What can hang from each mark
Z491: Z344 Z396 Z520 Z797
Z344: Z419 Z491
Z419: Z344 Z396
Z396: Z419 Z491
Z797: Z419 Z491
Z520: Z419 Z491

Each row was made from one small tree. The marks that hang from a mark follow it in brackets, in the order of their numbers. Every link used is in the known rows. Write each row's tree.
Known rows
Z797(Z491(Z344(Z419) Z396)): [-0.02 -0.05  0.10  0.01 -0.11 -0.29  0.23 -0.40  0.00 -0.03 -0.01  0.09
  0.08 -0.13 -0.03  0.03  0.07  0.00 -0.18  0.07]
Z797(Z491(Z396)): [ 0.01  0.03  0.01 -0.06 -0.08 -0.18  0.13 -0.24 -0.01  0.00 -0.04 -0.01
  0.12 -0.06  0.04  0.05  0.04  0.03 -0.07  0.08]
Z491(Z344 Z520 Z797(Z419(Z396))): [ 0.04  0.07  0.05 -0.05 -0.10  0.09  0.09 -0.42  0.07 -0.12  0.24  0.18
 -0.02 -0.11  0.03  0.03 -0.05 -0.22 -0.03  0.04]
Z491(Z344(Z419) Z396 Z520): [-0.02  0.08  0.04  0.03 -0.13 -0.16  0.26 -0.40  0.07 -0.10  0.18  0.18
  0.06 -0.16  0.03  0.14  0.02  0.05 -0.19  0.08]
Z797(Z419 Z491(Z344 Z396 Z520)): [ 0.02 -0.03  0.10 -0.08 -0.15 -0.03  0.34 -0.48  0.06 -0.14  0.13  0.01
  0.13 -0.11  0.14  0.13  0.01 -0.05 -0.21  0.05]
Z491(Z344 Z520 Z797): [-0.01  0.20  0.04 -0.04 -0.10  0.03  0.11 -0.60  0.03 -0.10  0.21  0.26
  0.02 -0.15  0.04  0.10 -0.04  0.02 -0.14  0.10]
Z797(Z491(Z520)): [ 0.03 -0.03 -0.05 -0.05 -0.07 -0.05  0.17 -0.43  0.04 -0.07  0.03 -0.02
  0.08  0.01  0.15  0.08 -0.02  0.01 -0.10  0.04]
Z797(Z419): [ 0.02 -0.09  0.07 -0.04  0.00  0.08  0.05  0.20  0.02 -0.06  0.00 -0.09
  0.01  0.04 -0.01 -0.01 -0.01 -0.13 -0.01 -0.04]
Z491(Z396 Z520(Z419)): [ 0.05  0.10  0.00 -0.05 -0.09 -0.08  0.10 -0.11  0.11 -0.14  0.13  0.08
  0.13 -0.06 -0.06  0.23  0.04  0.14 -0.23  0.19]
Z797(Z419(Z344 Z396) Z491(Z520)): [ 0.09 -0.10 -0.02 -0.10 -0.12 -0.03  0.13 -0.44  0.10 -0.09 -0.11 -0.06
  0.00  0.04  0.18 -0.06 -0.04 -0.27  0.03 -0.09]
Z419(Z396): [ 0.02 -0.03 -0.07  0.02  0.00 -0.03 -0.07 -0.03  0.01  0.04  0.03  0.02
 -0.05  0.01  0.00 -0.06  0.00 -0.10  0.12 -0.01]
Z396(Z419(Z344)): [ 0.06  0.01  0.09 -0.05 -0.06  0.01  0.02 -0.15  0.03 -0.01 -0.15 -0.01
 -0.02 -0.01 -0.14 -0.06 -0.04  0.06 -0.07  0.00]
Z419(Z344(Z491(Z520 Z797)) Z396): [ 0.06  0.15 -0.10  0.01 -0.09 -0.07  0.08 -0.60 -0.01  0.03 -0.02  0.18
 -0.06 -0.07  0.01  0.05 -0.03 -0.24  0.00  0.05]
Z520(Z419 Z491(Z396 Z797)): [ 0.01  0.08  0.04 -0.10 -0.05 -0.06 -0.01  0.08  0.05 -0.06  0.18  0.22
  0.09 -0.09 -0.28  0.20  0.01  0.03 -0.30  0.35]
Z520(Z419(Z344(Z491) Z396)): [ 0.07 -0.12 -0.05  0.06 -0.02 -0.12 -0.03 -0.13  0.00  0.05 -0.18  0.02
 -0.08  0.04 -0.17  0.01  0.11 -0.14 -0.09  0.04]
Z797(Z419(Z396) Z491(Z344 Z520)): [ 0.05 -0.16  0.01 -0.04 -0.10  0.03  0.20 -0.50  0.07 -0.10  0.12  0.00
  0.01 -0.02  0.15  0.01  0.00 -0.19 -0.06 -0.02]
Z520(Z491): [-0.02 -0.12 -0.04 -0.02  0.02  0.09  0.05  0.08 -0.01  0.02  0.12  0.06
 -0.03  0.01 -0.05  0.07 -0.04 -0.05 -0.08  0.10]
Z491(Z396 Z520 Z797): [ 0.01  0.31 -0.01 -0.08 -0.12 -0.07  0.12 -0.36  0.04 -0.09  0.19  0.21
  0.12 -0.15  0.01  0.16 -0.05  0.03 -0.11  0.17]
Z797(Z491): [ 0.01 -0.08  0.00 -0.03 -0.03 -0.10  0.07 -0.22 -0.01  0.00 -0.08 -0.05
  0.05  0.01  0.05 -0.02  0.02 -0.02 -0.05  0.02]
Z797(Z419(Z344) Z491(Z520)): [ 0.06 -0.07  0.05 -0.11 -0.12  0.00  0.21 -0.41  0.08 -0.13 -0.14 -0.08
  0.06  0.03  0.17  0.01 -0.05 -0.18 -0.10 -0.08]
Z520(Z419(Z344) Z491(Z396 Z797)): [ 0.02  0.14  0.06 -0.13 -0.10 -0.08 -0.02 -0.10  0.06 -0.06  0.01  0.25
  0.05 -0.11 -0.25  0.13  0.00 -0.02 -0.28  0.27]
Z491(Z344): [-0.02  0.00  0.06  0.03 -0.03  0.02  0.06 -0.24 -0.01 -0.02  0.07  0.09
 -0.03 -0.07  0.01  0.00  0.03  0.03 -0.06  0.00]
Z396(Z419 Z491(Z344 Z520 Z797)): [ 0.03  0.05  0.11 -0.05 -0.15  0.04  0.18 -0.50  0.09 -0.15  0.29  0.25
  0.05 -0.18 -0.13  0.12 -0.17  0.20 -0.16  0.27]

Write each row's tree
[ 0.03  0.06  0.09 -0.13 -0.15  0.04  0.12 -0.26  0.12 -0.19  0.05  0.14
  0.03 -0.09  0.05  0.02 -0.21 -0.14 -0.01  0.06]
Z396(Z491(Z520 Z797(Z419(Z344))))
[ 0.07  0.08  0.08 -0.01 -0.06 -0.05  0.10 -0.32 -0.06  0.06 -0.13  0.09
 -0.02 -0.06 -0.25  0.03 -0.01 -0.03 -0.17  0.11]
Z396(Z419(Z344(Z491(Z797))))
[ 0.05  0.00 -0.01 -0.10 -0.05 -0.02 -0.16 -0.12  0.07 -0.03  0.00  0.24
 -0.07 -0.02 -0.25  0.01 -0.01 -0.17 -0.13  0.20]
Z520(Z419(Z344 Z396) Z491(Z797))
[-0.03  0.14  0.00 -0.08 -0.06 -0.02  0.06 -0.05 -0.02  0.00  0.19  0.22
  0.06 -0.12 -0.13  0.13 -0.05 -0.04 -0.13  0.24]
Z520(Z491(Z396 Z797))
[ 0.07 -0.10 -0.06  0.02 -0.07  0.04  0.18 -0.26  0.02 -0.02 -0.05 -0.05
 -0.07  0.03  0.06  0.03 -0.02 -0.33 -0.01 -0.10]
Z797(Z419(Z344(Z491(Z520)) Z396))
[ 0.03 -0.02  0.06  0.00 -0.07 -0.06  0.22 -0.03 -0.05  0.01 -0.16 -0.07
  0.02 -0.04 -0.04  0.06  0.04 -0.20 -0.09 -0.05]
Z797(Z419(Z344(Z491(Z396))))
[ 0.00  0.16  0.00  0.02 -0.05 -0.14  0.14 -0.17 -0.09  0.06  0.05  0.13
  0.06 -0.13 -0.14  0.15  0.04 -0.06 -0.12  0.16]
Z344(Z491(Z396 Z797))
[ 0.00  0.16 -0.03  0.04 -0.10 -0.24  0.27 -0.32 -0.03 -0.02  0.13  0.18
  0.09 -0.14 -0.10  0.22  0.01 -0.09 -0.21  0.20]
Z344(Z419 Z491(Z396 Z520 Z797))
[ 0.04 -0.03  0.13 -0.04 -0.12 -0.12  0.23 -0.46  0.00 -0.01  0.03  0.04
  0.11 -0.13 -0.12  0.06  0.04  0.19 -0.23  0.15]
Z797(Z491(Z344 Z396(Z419)))
[-0.01 -0.19 -0.03  0.04 -0.04 -0.20  0.01  0.12  0.07 -0.01  0.06  0.07
 -0.06 -0.03 -0.08 -0.08 -0.10 -0.10  0.14  0.09]
Z344(Z419(Z396(Z491)))
[ 0.02 -0.23  0.01 -0.02 -0.04  0.02  0.02  0.24  0.07 -0.07  0.10 -0.05
 -0.04  0.01 -0.02 -0.07 -0.12 -0.17  0.16  0.02]
Z797(Z419(Z396(Z491)))
[ 0.00 -0.07  0.08 -0.02 -0.08  0.07  0.20 -0.14 -0.01  0.00  0.24  0.14
  0.04 -0.13 -0.23  0.14 -0.02  0.15 -0.26  0.22]
Z520(Z491(Z344 Z396(Z419)))
[-0.03 -0.23 -0.02  0.05 -0.01 -0.05  0.06 -0.11  0.01  0.03  0.18  0.18
 -0.12 -0.05 -0.12 -0.01  0.00 -0.17 -0.07  0.09]
Z520(Z491(Z344(Z419(Z396))))
[-0.04  0.19  0.13 -0.01 -0.11 -0.22  0.12 -0.32  0.01 -0.05  0.10  0.27
  0.04 -0.21 -0.14  0.05  0.03 -0.01 -0.16  0.15]
Z491(Z344(Z419) Z396 Z797)
[ 0.01  0.16  0.12 -0.10 -0.07 -0.03  0.07  0.07  0.01 -0.07  0.07  0.06
  0.09 -0.10 -0.09  0.05 -0.02 -0.13 -0.07  0.10]
Z491(Z396 Z797(Z419))
[-0.02 -0.07  0.12 -0.07 -0.04  0.18  0.10 -0.07 -0.01 -0.08  0.22  0.18
 -0.02 -0.09 -0.12  0.06 -0.05 -0.18 -0.19  0.13]
Z520(Z491(Z344 Z797(Z419)))
[-0.01 -0.19  0.05 -0.01 -0.01  0.09  0.03 -0.03  0.04 -0.07  0.16  0.15
 -0.03 -0.03 -0.18  0.13  0.06  0.06 -0.29  0.19]
Z520(Z419 Z491(Z344))
[ 0.07  0.05  0.01 -0.06 -0.09 -0.02  0.01 -0.27  0.13 -0.14 -0.08  0.08
  0.02  0.00 -0.02  0.10  0.02  0.04 -0.19  0.06]
Z491(Z520(Z419(Z344)))
[-0.03  0.04  0.13 -0.09 -0.09  0.09  0.17 -0.09 -0.01 -0.08  0.25  0.21
  0.04 -0.16 -0.13  0.12 -0.04 -0.14 -0.21  0.19]
Z520(Z491(Z344 Z396 Z797(Z419)))
[ 0.04 -0.10  0.10 -0.04 -0.10 -0.02  0.07 -0.09  0.07 -0.05 -0.08  0.02
 -0.01 -0.05 -0.14 -0.05 -0.15  0.12 -0.01  0.08]
Z396(Z419(Z344) Z491)
[ 0.03  0.24  0.09 -0.07 -0.15 -0.08  0.11 -0.47  0.10 -0.17  0.22  0.30
  0.11 -0.19 -0.13  0.23  0.05  0.13 -0.32  0.27]
Z491(Z344 Z396 Z520(Z419) Z797)
